Known rows, with every way that one mark hangs from another:
Z_619(Z_31): [-0.16 -0.12  0.29 -2.00 -0.24 -0.04  0.82 -0.29 -0.11 -0.47 -1.41 -0.67
  0.17 -1.11  0.01 -0.21 -0.96 -0.68  1.11 -1.71]
Z_619(Z_31(Z_381) Z_36(Z_125) Z_933): [ 1.28  2.45 -2.35 -5.55 -0.47 -1.52 -1.32 -0.25  2.06 -0.82  3.02 -1.84
  0.82  0.60 -0.64  2.65 -2.70 -3.50  0.51 -2.75]
Z_125(Z_933(Z_381)): [-0.75 -0.32 -0.47 -0.06 -0.45  0.56 -1.59 -0.31  0.83  0.01  1.62  0.76
 -0.35 -0.08  0.69  0.47 -2.03  0.22  1.52  1.12]
Z_619(Z_36 Z_933(Z_381)): [-0.87  0.25 -0.33 -1.42 -1.00 -1.20 -2.76 -0.61  0.60 -0.32  1.51 -1.22
 -1.53 -1.16 -0.06  2.36 -0.83 -1.29 -0.15  0.76]
Z_619(Z_31(Z_125 Z_381 Z_933)): [ 2.13  3.58 -0.75 -5.53  1.35 -1.22 -1.68  0.86  1.73  0.99  1.10 -1.84
  1.17  1.70  0.11  0.04 -2.51 -1.03  0.26 -3.71]
Z_619(Z_31(Z_125) Z_933(Z_381)): [-0.07  0.93  0.57 -5.13  2.40 -1.97 -2.67 -0.35  0.11  0.14 -0.19 -1.48
 -0.44 -0.86 -0.88  1.47 -1.56 -2.63  1.16 -3.35]
Z_125(Z_36(Z_31) Z_933(Z_381)): [-0.37  0.10 -0.62  0.36  0.49 -0.44 -1.83 -0.43  0.59 -1.22  0.10 -1.76
 -1.21  0.40 -1.61  1.89  0.74 -2.01  3.07  0.96]
Z_381(Z_933): [-1.27  0.09 -1.49  0.65  1.05  0.63  0.03  0.78  1.18 -0.45  0.35  2.54
  0.55 -0.22 -0.27 -0.40 -0.17 -0.24 -0.80 -1.61]
Z_31(Z_125 Z_933): [ 1.61  1.99  0.21 -2.97  1.66 -0.81 -2.60  0.83  1.25  1.11  0.60 -0.55
  0.06  1.23 -0.43 -0.24 -0.51 -0.33 -0.66 -1.54]
Z_31(Z_125(Z_36) Z_381 Z_933): [ 2.45  3.92 -0.50 -2.19  2.19 -2.24 -2.43  1.53  0.71  0.92  1.51 -1.44
  0.97  2.72 -1.36  1.33  0.42 -1.14  0.04 -2.17]
Z_36(Z_31 Z_125(Z_933)): [ 1.11  0.39 -2.10 -2.63  0.82  0.51 -1.62 -0.42  2.58 -1.22  2.17 -0.89
 -0.11  1.84 -1.12  0.74 -1.04 -2.64  1.81 -0.11]
Z_125(Z_36(Z_31 Z_933(Z_381))): [ 0.58  0.24  1.54 -1.47  0.95  0.88 -1.25 -0.36  0.30 -0.68 -2.09 -2.03
 -1.81  0.11 -1.79  2.79  2.80 -2.99  1.66 -0.75]
Z_619(Z_31 Z_933): [ 0.10 -0.03 -0.28 -1.75  0.79 -1.50 -0.19 -0.06  0.48 -0.80 -1.25 -1.73
 -0.66 -1.65 -0.15  0.59 -1.65 -2.16  0.58 -3.73]
Z_933(Z_381): [-0.81 -0.22  0.89 -0.73  0.06  0.02 -1.54 -0.60 -0.29  0.40  0.23 -0.54
 -0.55 -0.41 -0.22  0.96 -0.14 -0.11  0.68  1.30]
Z_619(Z_31(Z_125 Z_381) Z_36 Z_933): [ 1.20  3.12 -2.08 -5.84  0.31 -1.89 -1.30  0.43  1.11 -0.31  2.52 -1.21
  0.96  0.97  0.11  1.71 -2.49 -2.12  0.04 -3.54]
Z_31(Z_125): [ 0.68  1.14  0.06 -2.63  1.59 -0.37 -0.88  0.39 -0.17  0.55  0.74  0.66
  0.82  1.28 -0.45 -0.10  0.10 -0.41 -0.09 -1.02]
Z_36(Z_125): [ 0.77  0.55 -0.23 -2.30  0.91 -0.03 -1.07 -0.26  0.63 -0.02  1.43  0.20
  0.62  0.83 -1.25  0.84  0.03 -1.72  0.20 -0.19]
Z_619(Z_36(Z_933(Z_381))): [-0.07  0.34  1.08 -2.78 -2.02  2.19 -1.13 -0.36  1.07  0.14  0.56  0.91
 -1.07 -0.50  0.84  2.02  0.04 -0.74 -0.07  0.72]
Z_619(Z_933): [ 0.24 -0.01 -0.51  0.36  1.03 -1.60 -1.10  0.25  0.55 -0.33  0.11 -1.04
 -0.88 -0.57 -0.20  0.85 -0.67 -1.44 -0.61 -2.03]
Z_619(Z_31 Z_36 Z_933(Z_381)): [-1.12  0.12 -0.12 -3.46 -1.29 -1.16 -1.85 -0.96  0.61 -0.74  0.05 -1.91
 -1.31 -2.16 -0.06  2.15 -1.89 -1.90  0.99 -1.05]
Z_125(Z_36(Z_31) Z_933): [ 0.42  0.31 -1.42  1.07  0.55 -0.41 -0.35  0.20  0.83 -1.69 -0.18 -1.20
 -0.71  0.81 -1.39  0.85  0.85 -1.77  2.41 -0.33]

Rows:
[ 0.98  0.39  1.58 -4.16  0.85  1.93 -2.15 -0.33  1.39  0.63  0.86  0.64
 -0.21  0.59 -0.74  2.34  0.12 -2.58  0.27 -0.64]	Z_36(Z_125 Z_933(Z_381))
[ 1.08  1.29  2.22 -3.20  2.30  0.55 -1.80  0.65 -0.47  0.63 -0.75  0.99
 -0.13  0.73 -1.52  2.34  2.06 -2.12  0.73 -1.71]	Z_31(Z_125(Z_36(Z_933(Z_381))))
[ 2.55  3.11  0.25 -3.00  2.01  0.18 -0.06  1.44  0.30  0.54  0.85  0.85
  1.41  2.66 -0.67  2.08  1.36 -1.99 -0.02 -3.30]	Z_31(Z_125(Z_36(Z_933)) Z_381)
[ 2.17  2.11 -0.45 -1.29  0.73  0.54  0.23  0.51  0.95 -0.74 -0.35 -2.17
 -0.30  2.09 -0.98  2.47  1.96 -2.91  0.81 -2.26]	Z_125(Z_36(Z_31(Z_381) Z_933))
[-0.44  1.00  0.59 -4.16 -2.07  0.03 -2.53 -0.61  1.41  0.11 -0.13 -2.05
 -1.32 -1.73  0.19  1.15 -1.79 -0.69  1.07  0.19]	Z_619(Z_31(Z_933(Z_381)) Z_36)
[ 2.37  3.68 -1.05 -3.52  1.56 -1.11 -2.47  1.13  1.71  1.42  2.52 -1.03
  0.97  2.78  0.00  0.26 -1.42 -0.42 -0.80 -1.90]	Z_31(Z_125 Z_381 Z_933)
[ 0.89  1.76 -1.89 -4.43  1.05 -1.58 -2.56 -0.07  1.59 -0.89  1.28 -2.15
 -1.13  1.16 -1.06  1.78  0.22 -2.70 -0.09 -1.18]	Z_619(Z_36(Z_31(Z_125)) Z_933)
[ 0.86  1.74 -0.49 -5.31 -0.48 -0.12 -5.07 -1.17  2.88 -0.06  2.00 -3.55
 -1.69  0.83 -1.84  2.61 -0.04 -2.84  0.95  1.95]	Z_619(Z_36(Z_31(Z_933(Z_381)) Z_125))
[ 1.30  2.67 -0.99 -5.23  1.25 -0.89  0.10  0.44  0.25  0.45  1.29 -0.56
  2.03  1.73 -0.06  0.28 -1.86 -0.99  0.87 -2.98]	Z_619(Z_31(Z_125 Z_381))
[ 2.61  3.77 -1.66 -4.41  1.99 -1.25 -2.97  0.63  2.36  0.77  2.00 -3.42
  0.10  3.41 -0.77  0.63 -0.68 -1.46 -0.11 -1.86]	Z_36(Z_31(Z_125 Z_381 Z_933))
[ 0.86  2.14  1.56 -2.48  2.39 -1.77 -4.06  0.67  0.05  0.93 -0.16 -1.35
 -0.56  0.70 -2.17  1.74  1.32 -1.31  0.87 -0.66]	Z_31(Z_125(Z_36) Z_933(Z_381))
[ 0.30  0.38 -1.29 -3.35  0.90  0.47 -3.09 -1.08  2.35 -0.74  2.45 -1.43
 -0.56  1.35 -1.35  1.64 -1.20 -2.77  2.38  1.02]	Z_36(Z_31 Z_125(Z_933(Z_381)))
[-0.08  0.91 -0.36 -2.83  1.13  0.15 -2.56  0.13  0.79  0.44  2.33  1.39
  0.53  1.15  0.24  0.43 -1.82 -0.10  1.41  0.24]	Z_31(Z_125(Z_933(Z_381)))
[ 0.09  0.28 -0.64 -2.36  0.48  0.59 -2.57 -0.46  1.53 -0.05  3.01  0.82
  0.38  0.74 -0.55  1.33 -1.91 -1.43  1.71  0.86]	Z_36(Z_125(Z_933(Z_381)))
[-0.09  2.08 -2.95  0.51  2.00 -0.98 -0.21  0.84  1.16 -1.20  0.74 -0.62
  0.56  1.75 -2.04  1.49  1.56 -2.38  0.60 -2.08]	Z_125(Z_36(Z_31(Z_381(Z_933))))
[ 2.08  1.81 -0.93 -2.61  0.26  1.41  0.22  0.19  2.02 -0.15  0.59 -1.82
 -0.39  2.17  0.34  1.42 -0.10 -2.02 -0.02 -2.10]	Z_36(Z_31(Z_381) Z_933)
[ 1.77  2.56 -3.24 -4.36  0.22 -1.77 -2.66 -0.51  2.77 -1.17  3.88 -3.40
 -0.26  2.23 -1.26  3.26 -0.93 -4.01  0.11 -0.87]	Z_619(Z_36(Z_31(Z_381) Z_125) Z_933)
[ 1.85  2.63 -1.60 -1.72  0.45 -1.04 -2.02  0.19  2.56  0.24  1.34 -4.11
 -0.79  2.20 -0.20  0.71 -0.83 -1.34 -0.02 -0.92]	Z_36(Z_31(Z_381 Z_933))
[ 0.45  3.08 -3.35 -3.53  2.99 -0.43 -1.29  0.81  2.19 -0.20  2.37  0.28
  1.37  3.07 -1.09  0.51 -0.24 -1.84 -0.31 -2.75]	Z_36(Z_31(Z_125 Z_381(Z_933)))
[ 0.75  1.88  1.04 -3.74  1.68 -0.82 -4.24  0.26  0.99  1.45  0.95 -1.01
 -0.48  0.79 -0.69  0.69 -0.56 -0.38 -0.03 -0.46]	Z_31(Z_125 Z_933(Z_381))
[ 1.83  2.08 -0.46 -3.92  2.22 -0.78 -3.16  0.31  2.03  0.32 -0.01 -2.77
 -0.85  1.83 -1.21  0.07  0.24 -1.72  0.09 -1.55]	Z_36(Z_31(Z_125 Z_933))
[ 2.51  3.32 -1.62 -6.28 -0.08  1.49 -0.92  0.36  2.24 -0.11  2.48 -0.79
  0.34  3.28  0.32  1.97  0.07 -2.09 -0.21 -1.50]	Z_619(Z_36(Z_31(Z_125 Z_381) Z_933))
[ 1.98  3.17 -0.68 -7.13 -0.69  1.58  0.49  0.60  1.57  0.14  1.59  0.77
  1.46  1.57  0.92  1.35 -1.72 -1.51  0.14 -3.40]	Z_619(Z_31(Z_125 Z_381) Z_36(Z_933))
[ 0.31  3.20 -2.28 -1.18  3.30 -1.12 -0.69  1.83  0.39 -0.06  1.94  2.30
  2.28  2.38 -1.67  1.17  1.06 -1.43 -0.15 -3.14]	Z_31(Z_125(Z_36) Z_381(Z_933))
[ 0.33  0.12  2.24 -0.53  0.50  1.00 -0.84  0.21 -0.25  0.11 -1.45  0.35
 -0.90 -0.52 -1.01  2.34  2.03 -1.83  0.80 -0.84]	Z_125(Z_36(Z_933(Z_381)))
[ 1.47  2.91 -1.70 -3.06  1.38 -1.23  0.17  1.25  0.42 -0.48  1.67  0.47
  2.18  1.94 -0.67  0.75 -1.82 -1.55  2.52 -3.32]	Z_619(Z_31(Z_125(Z_36 Z_933) Z_381))
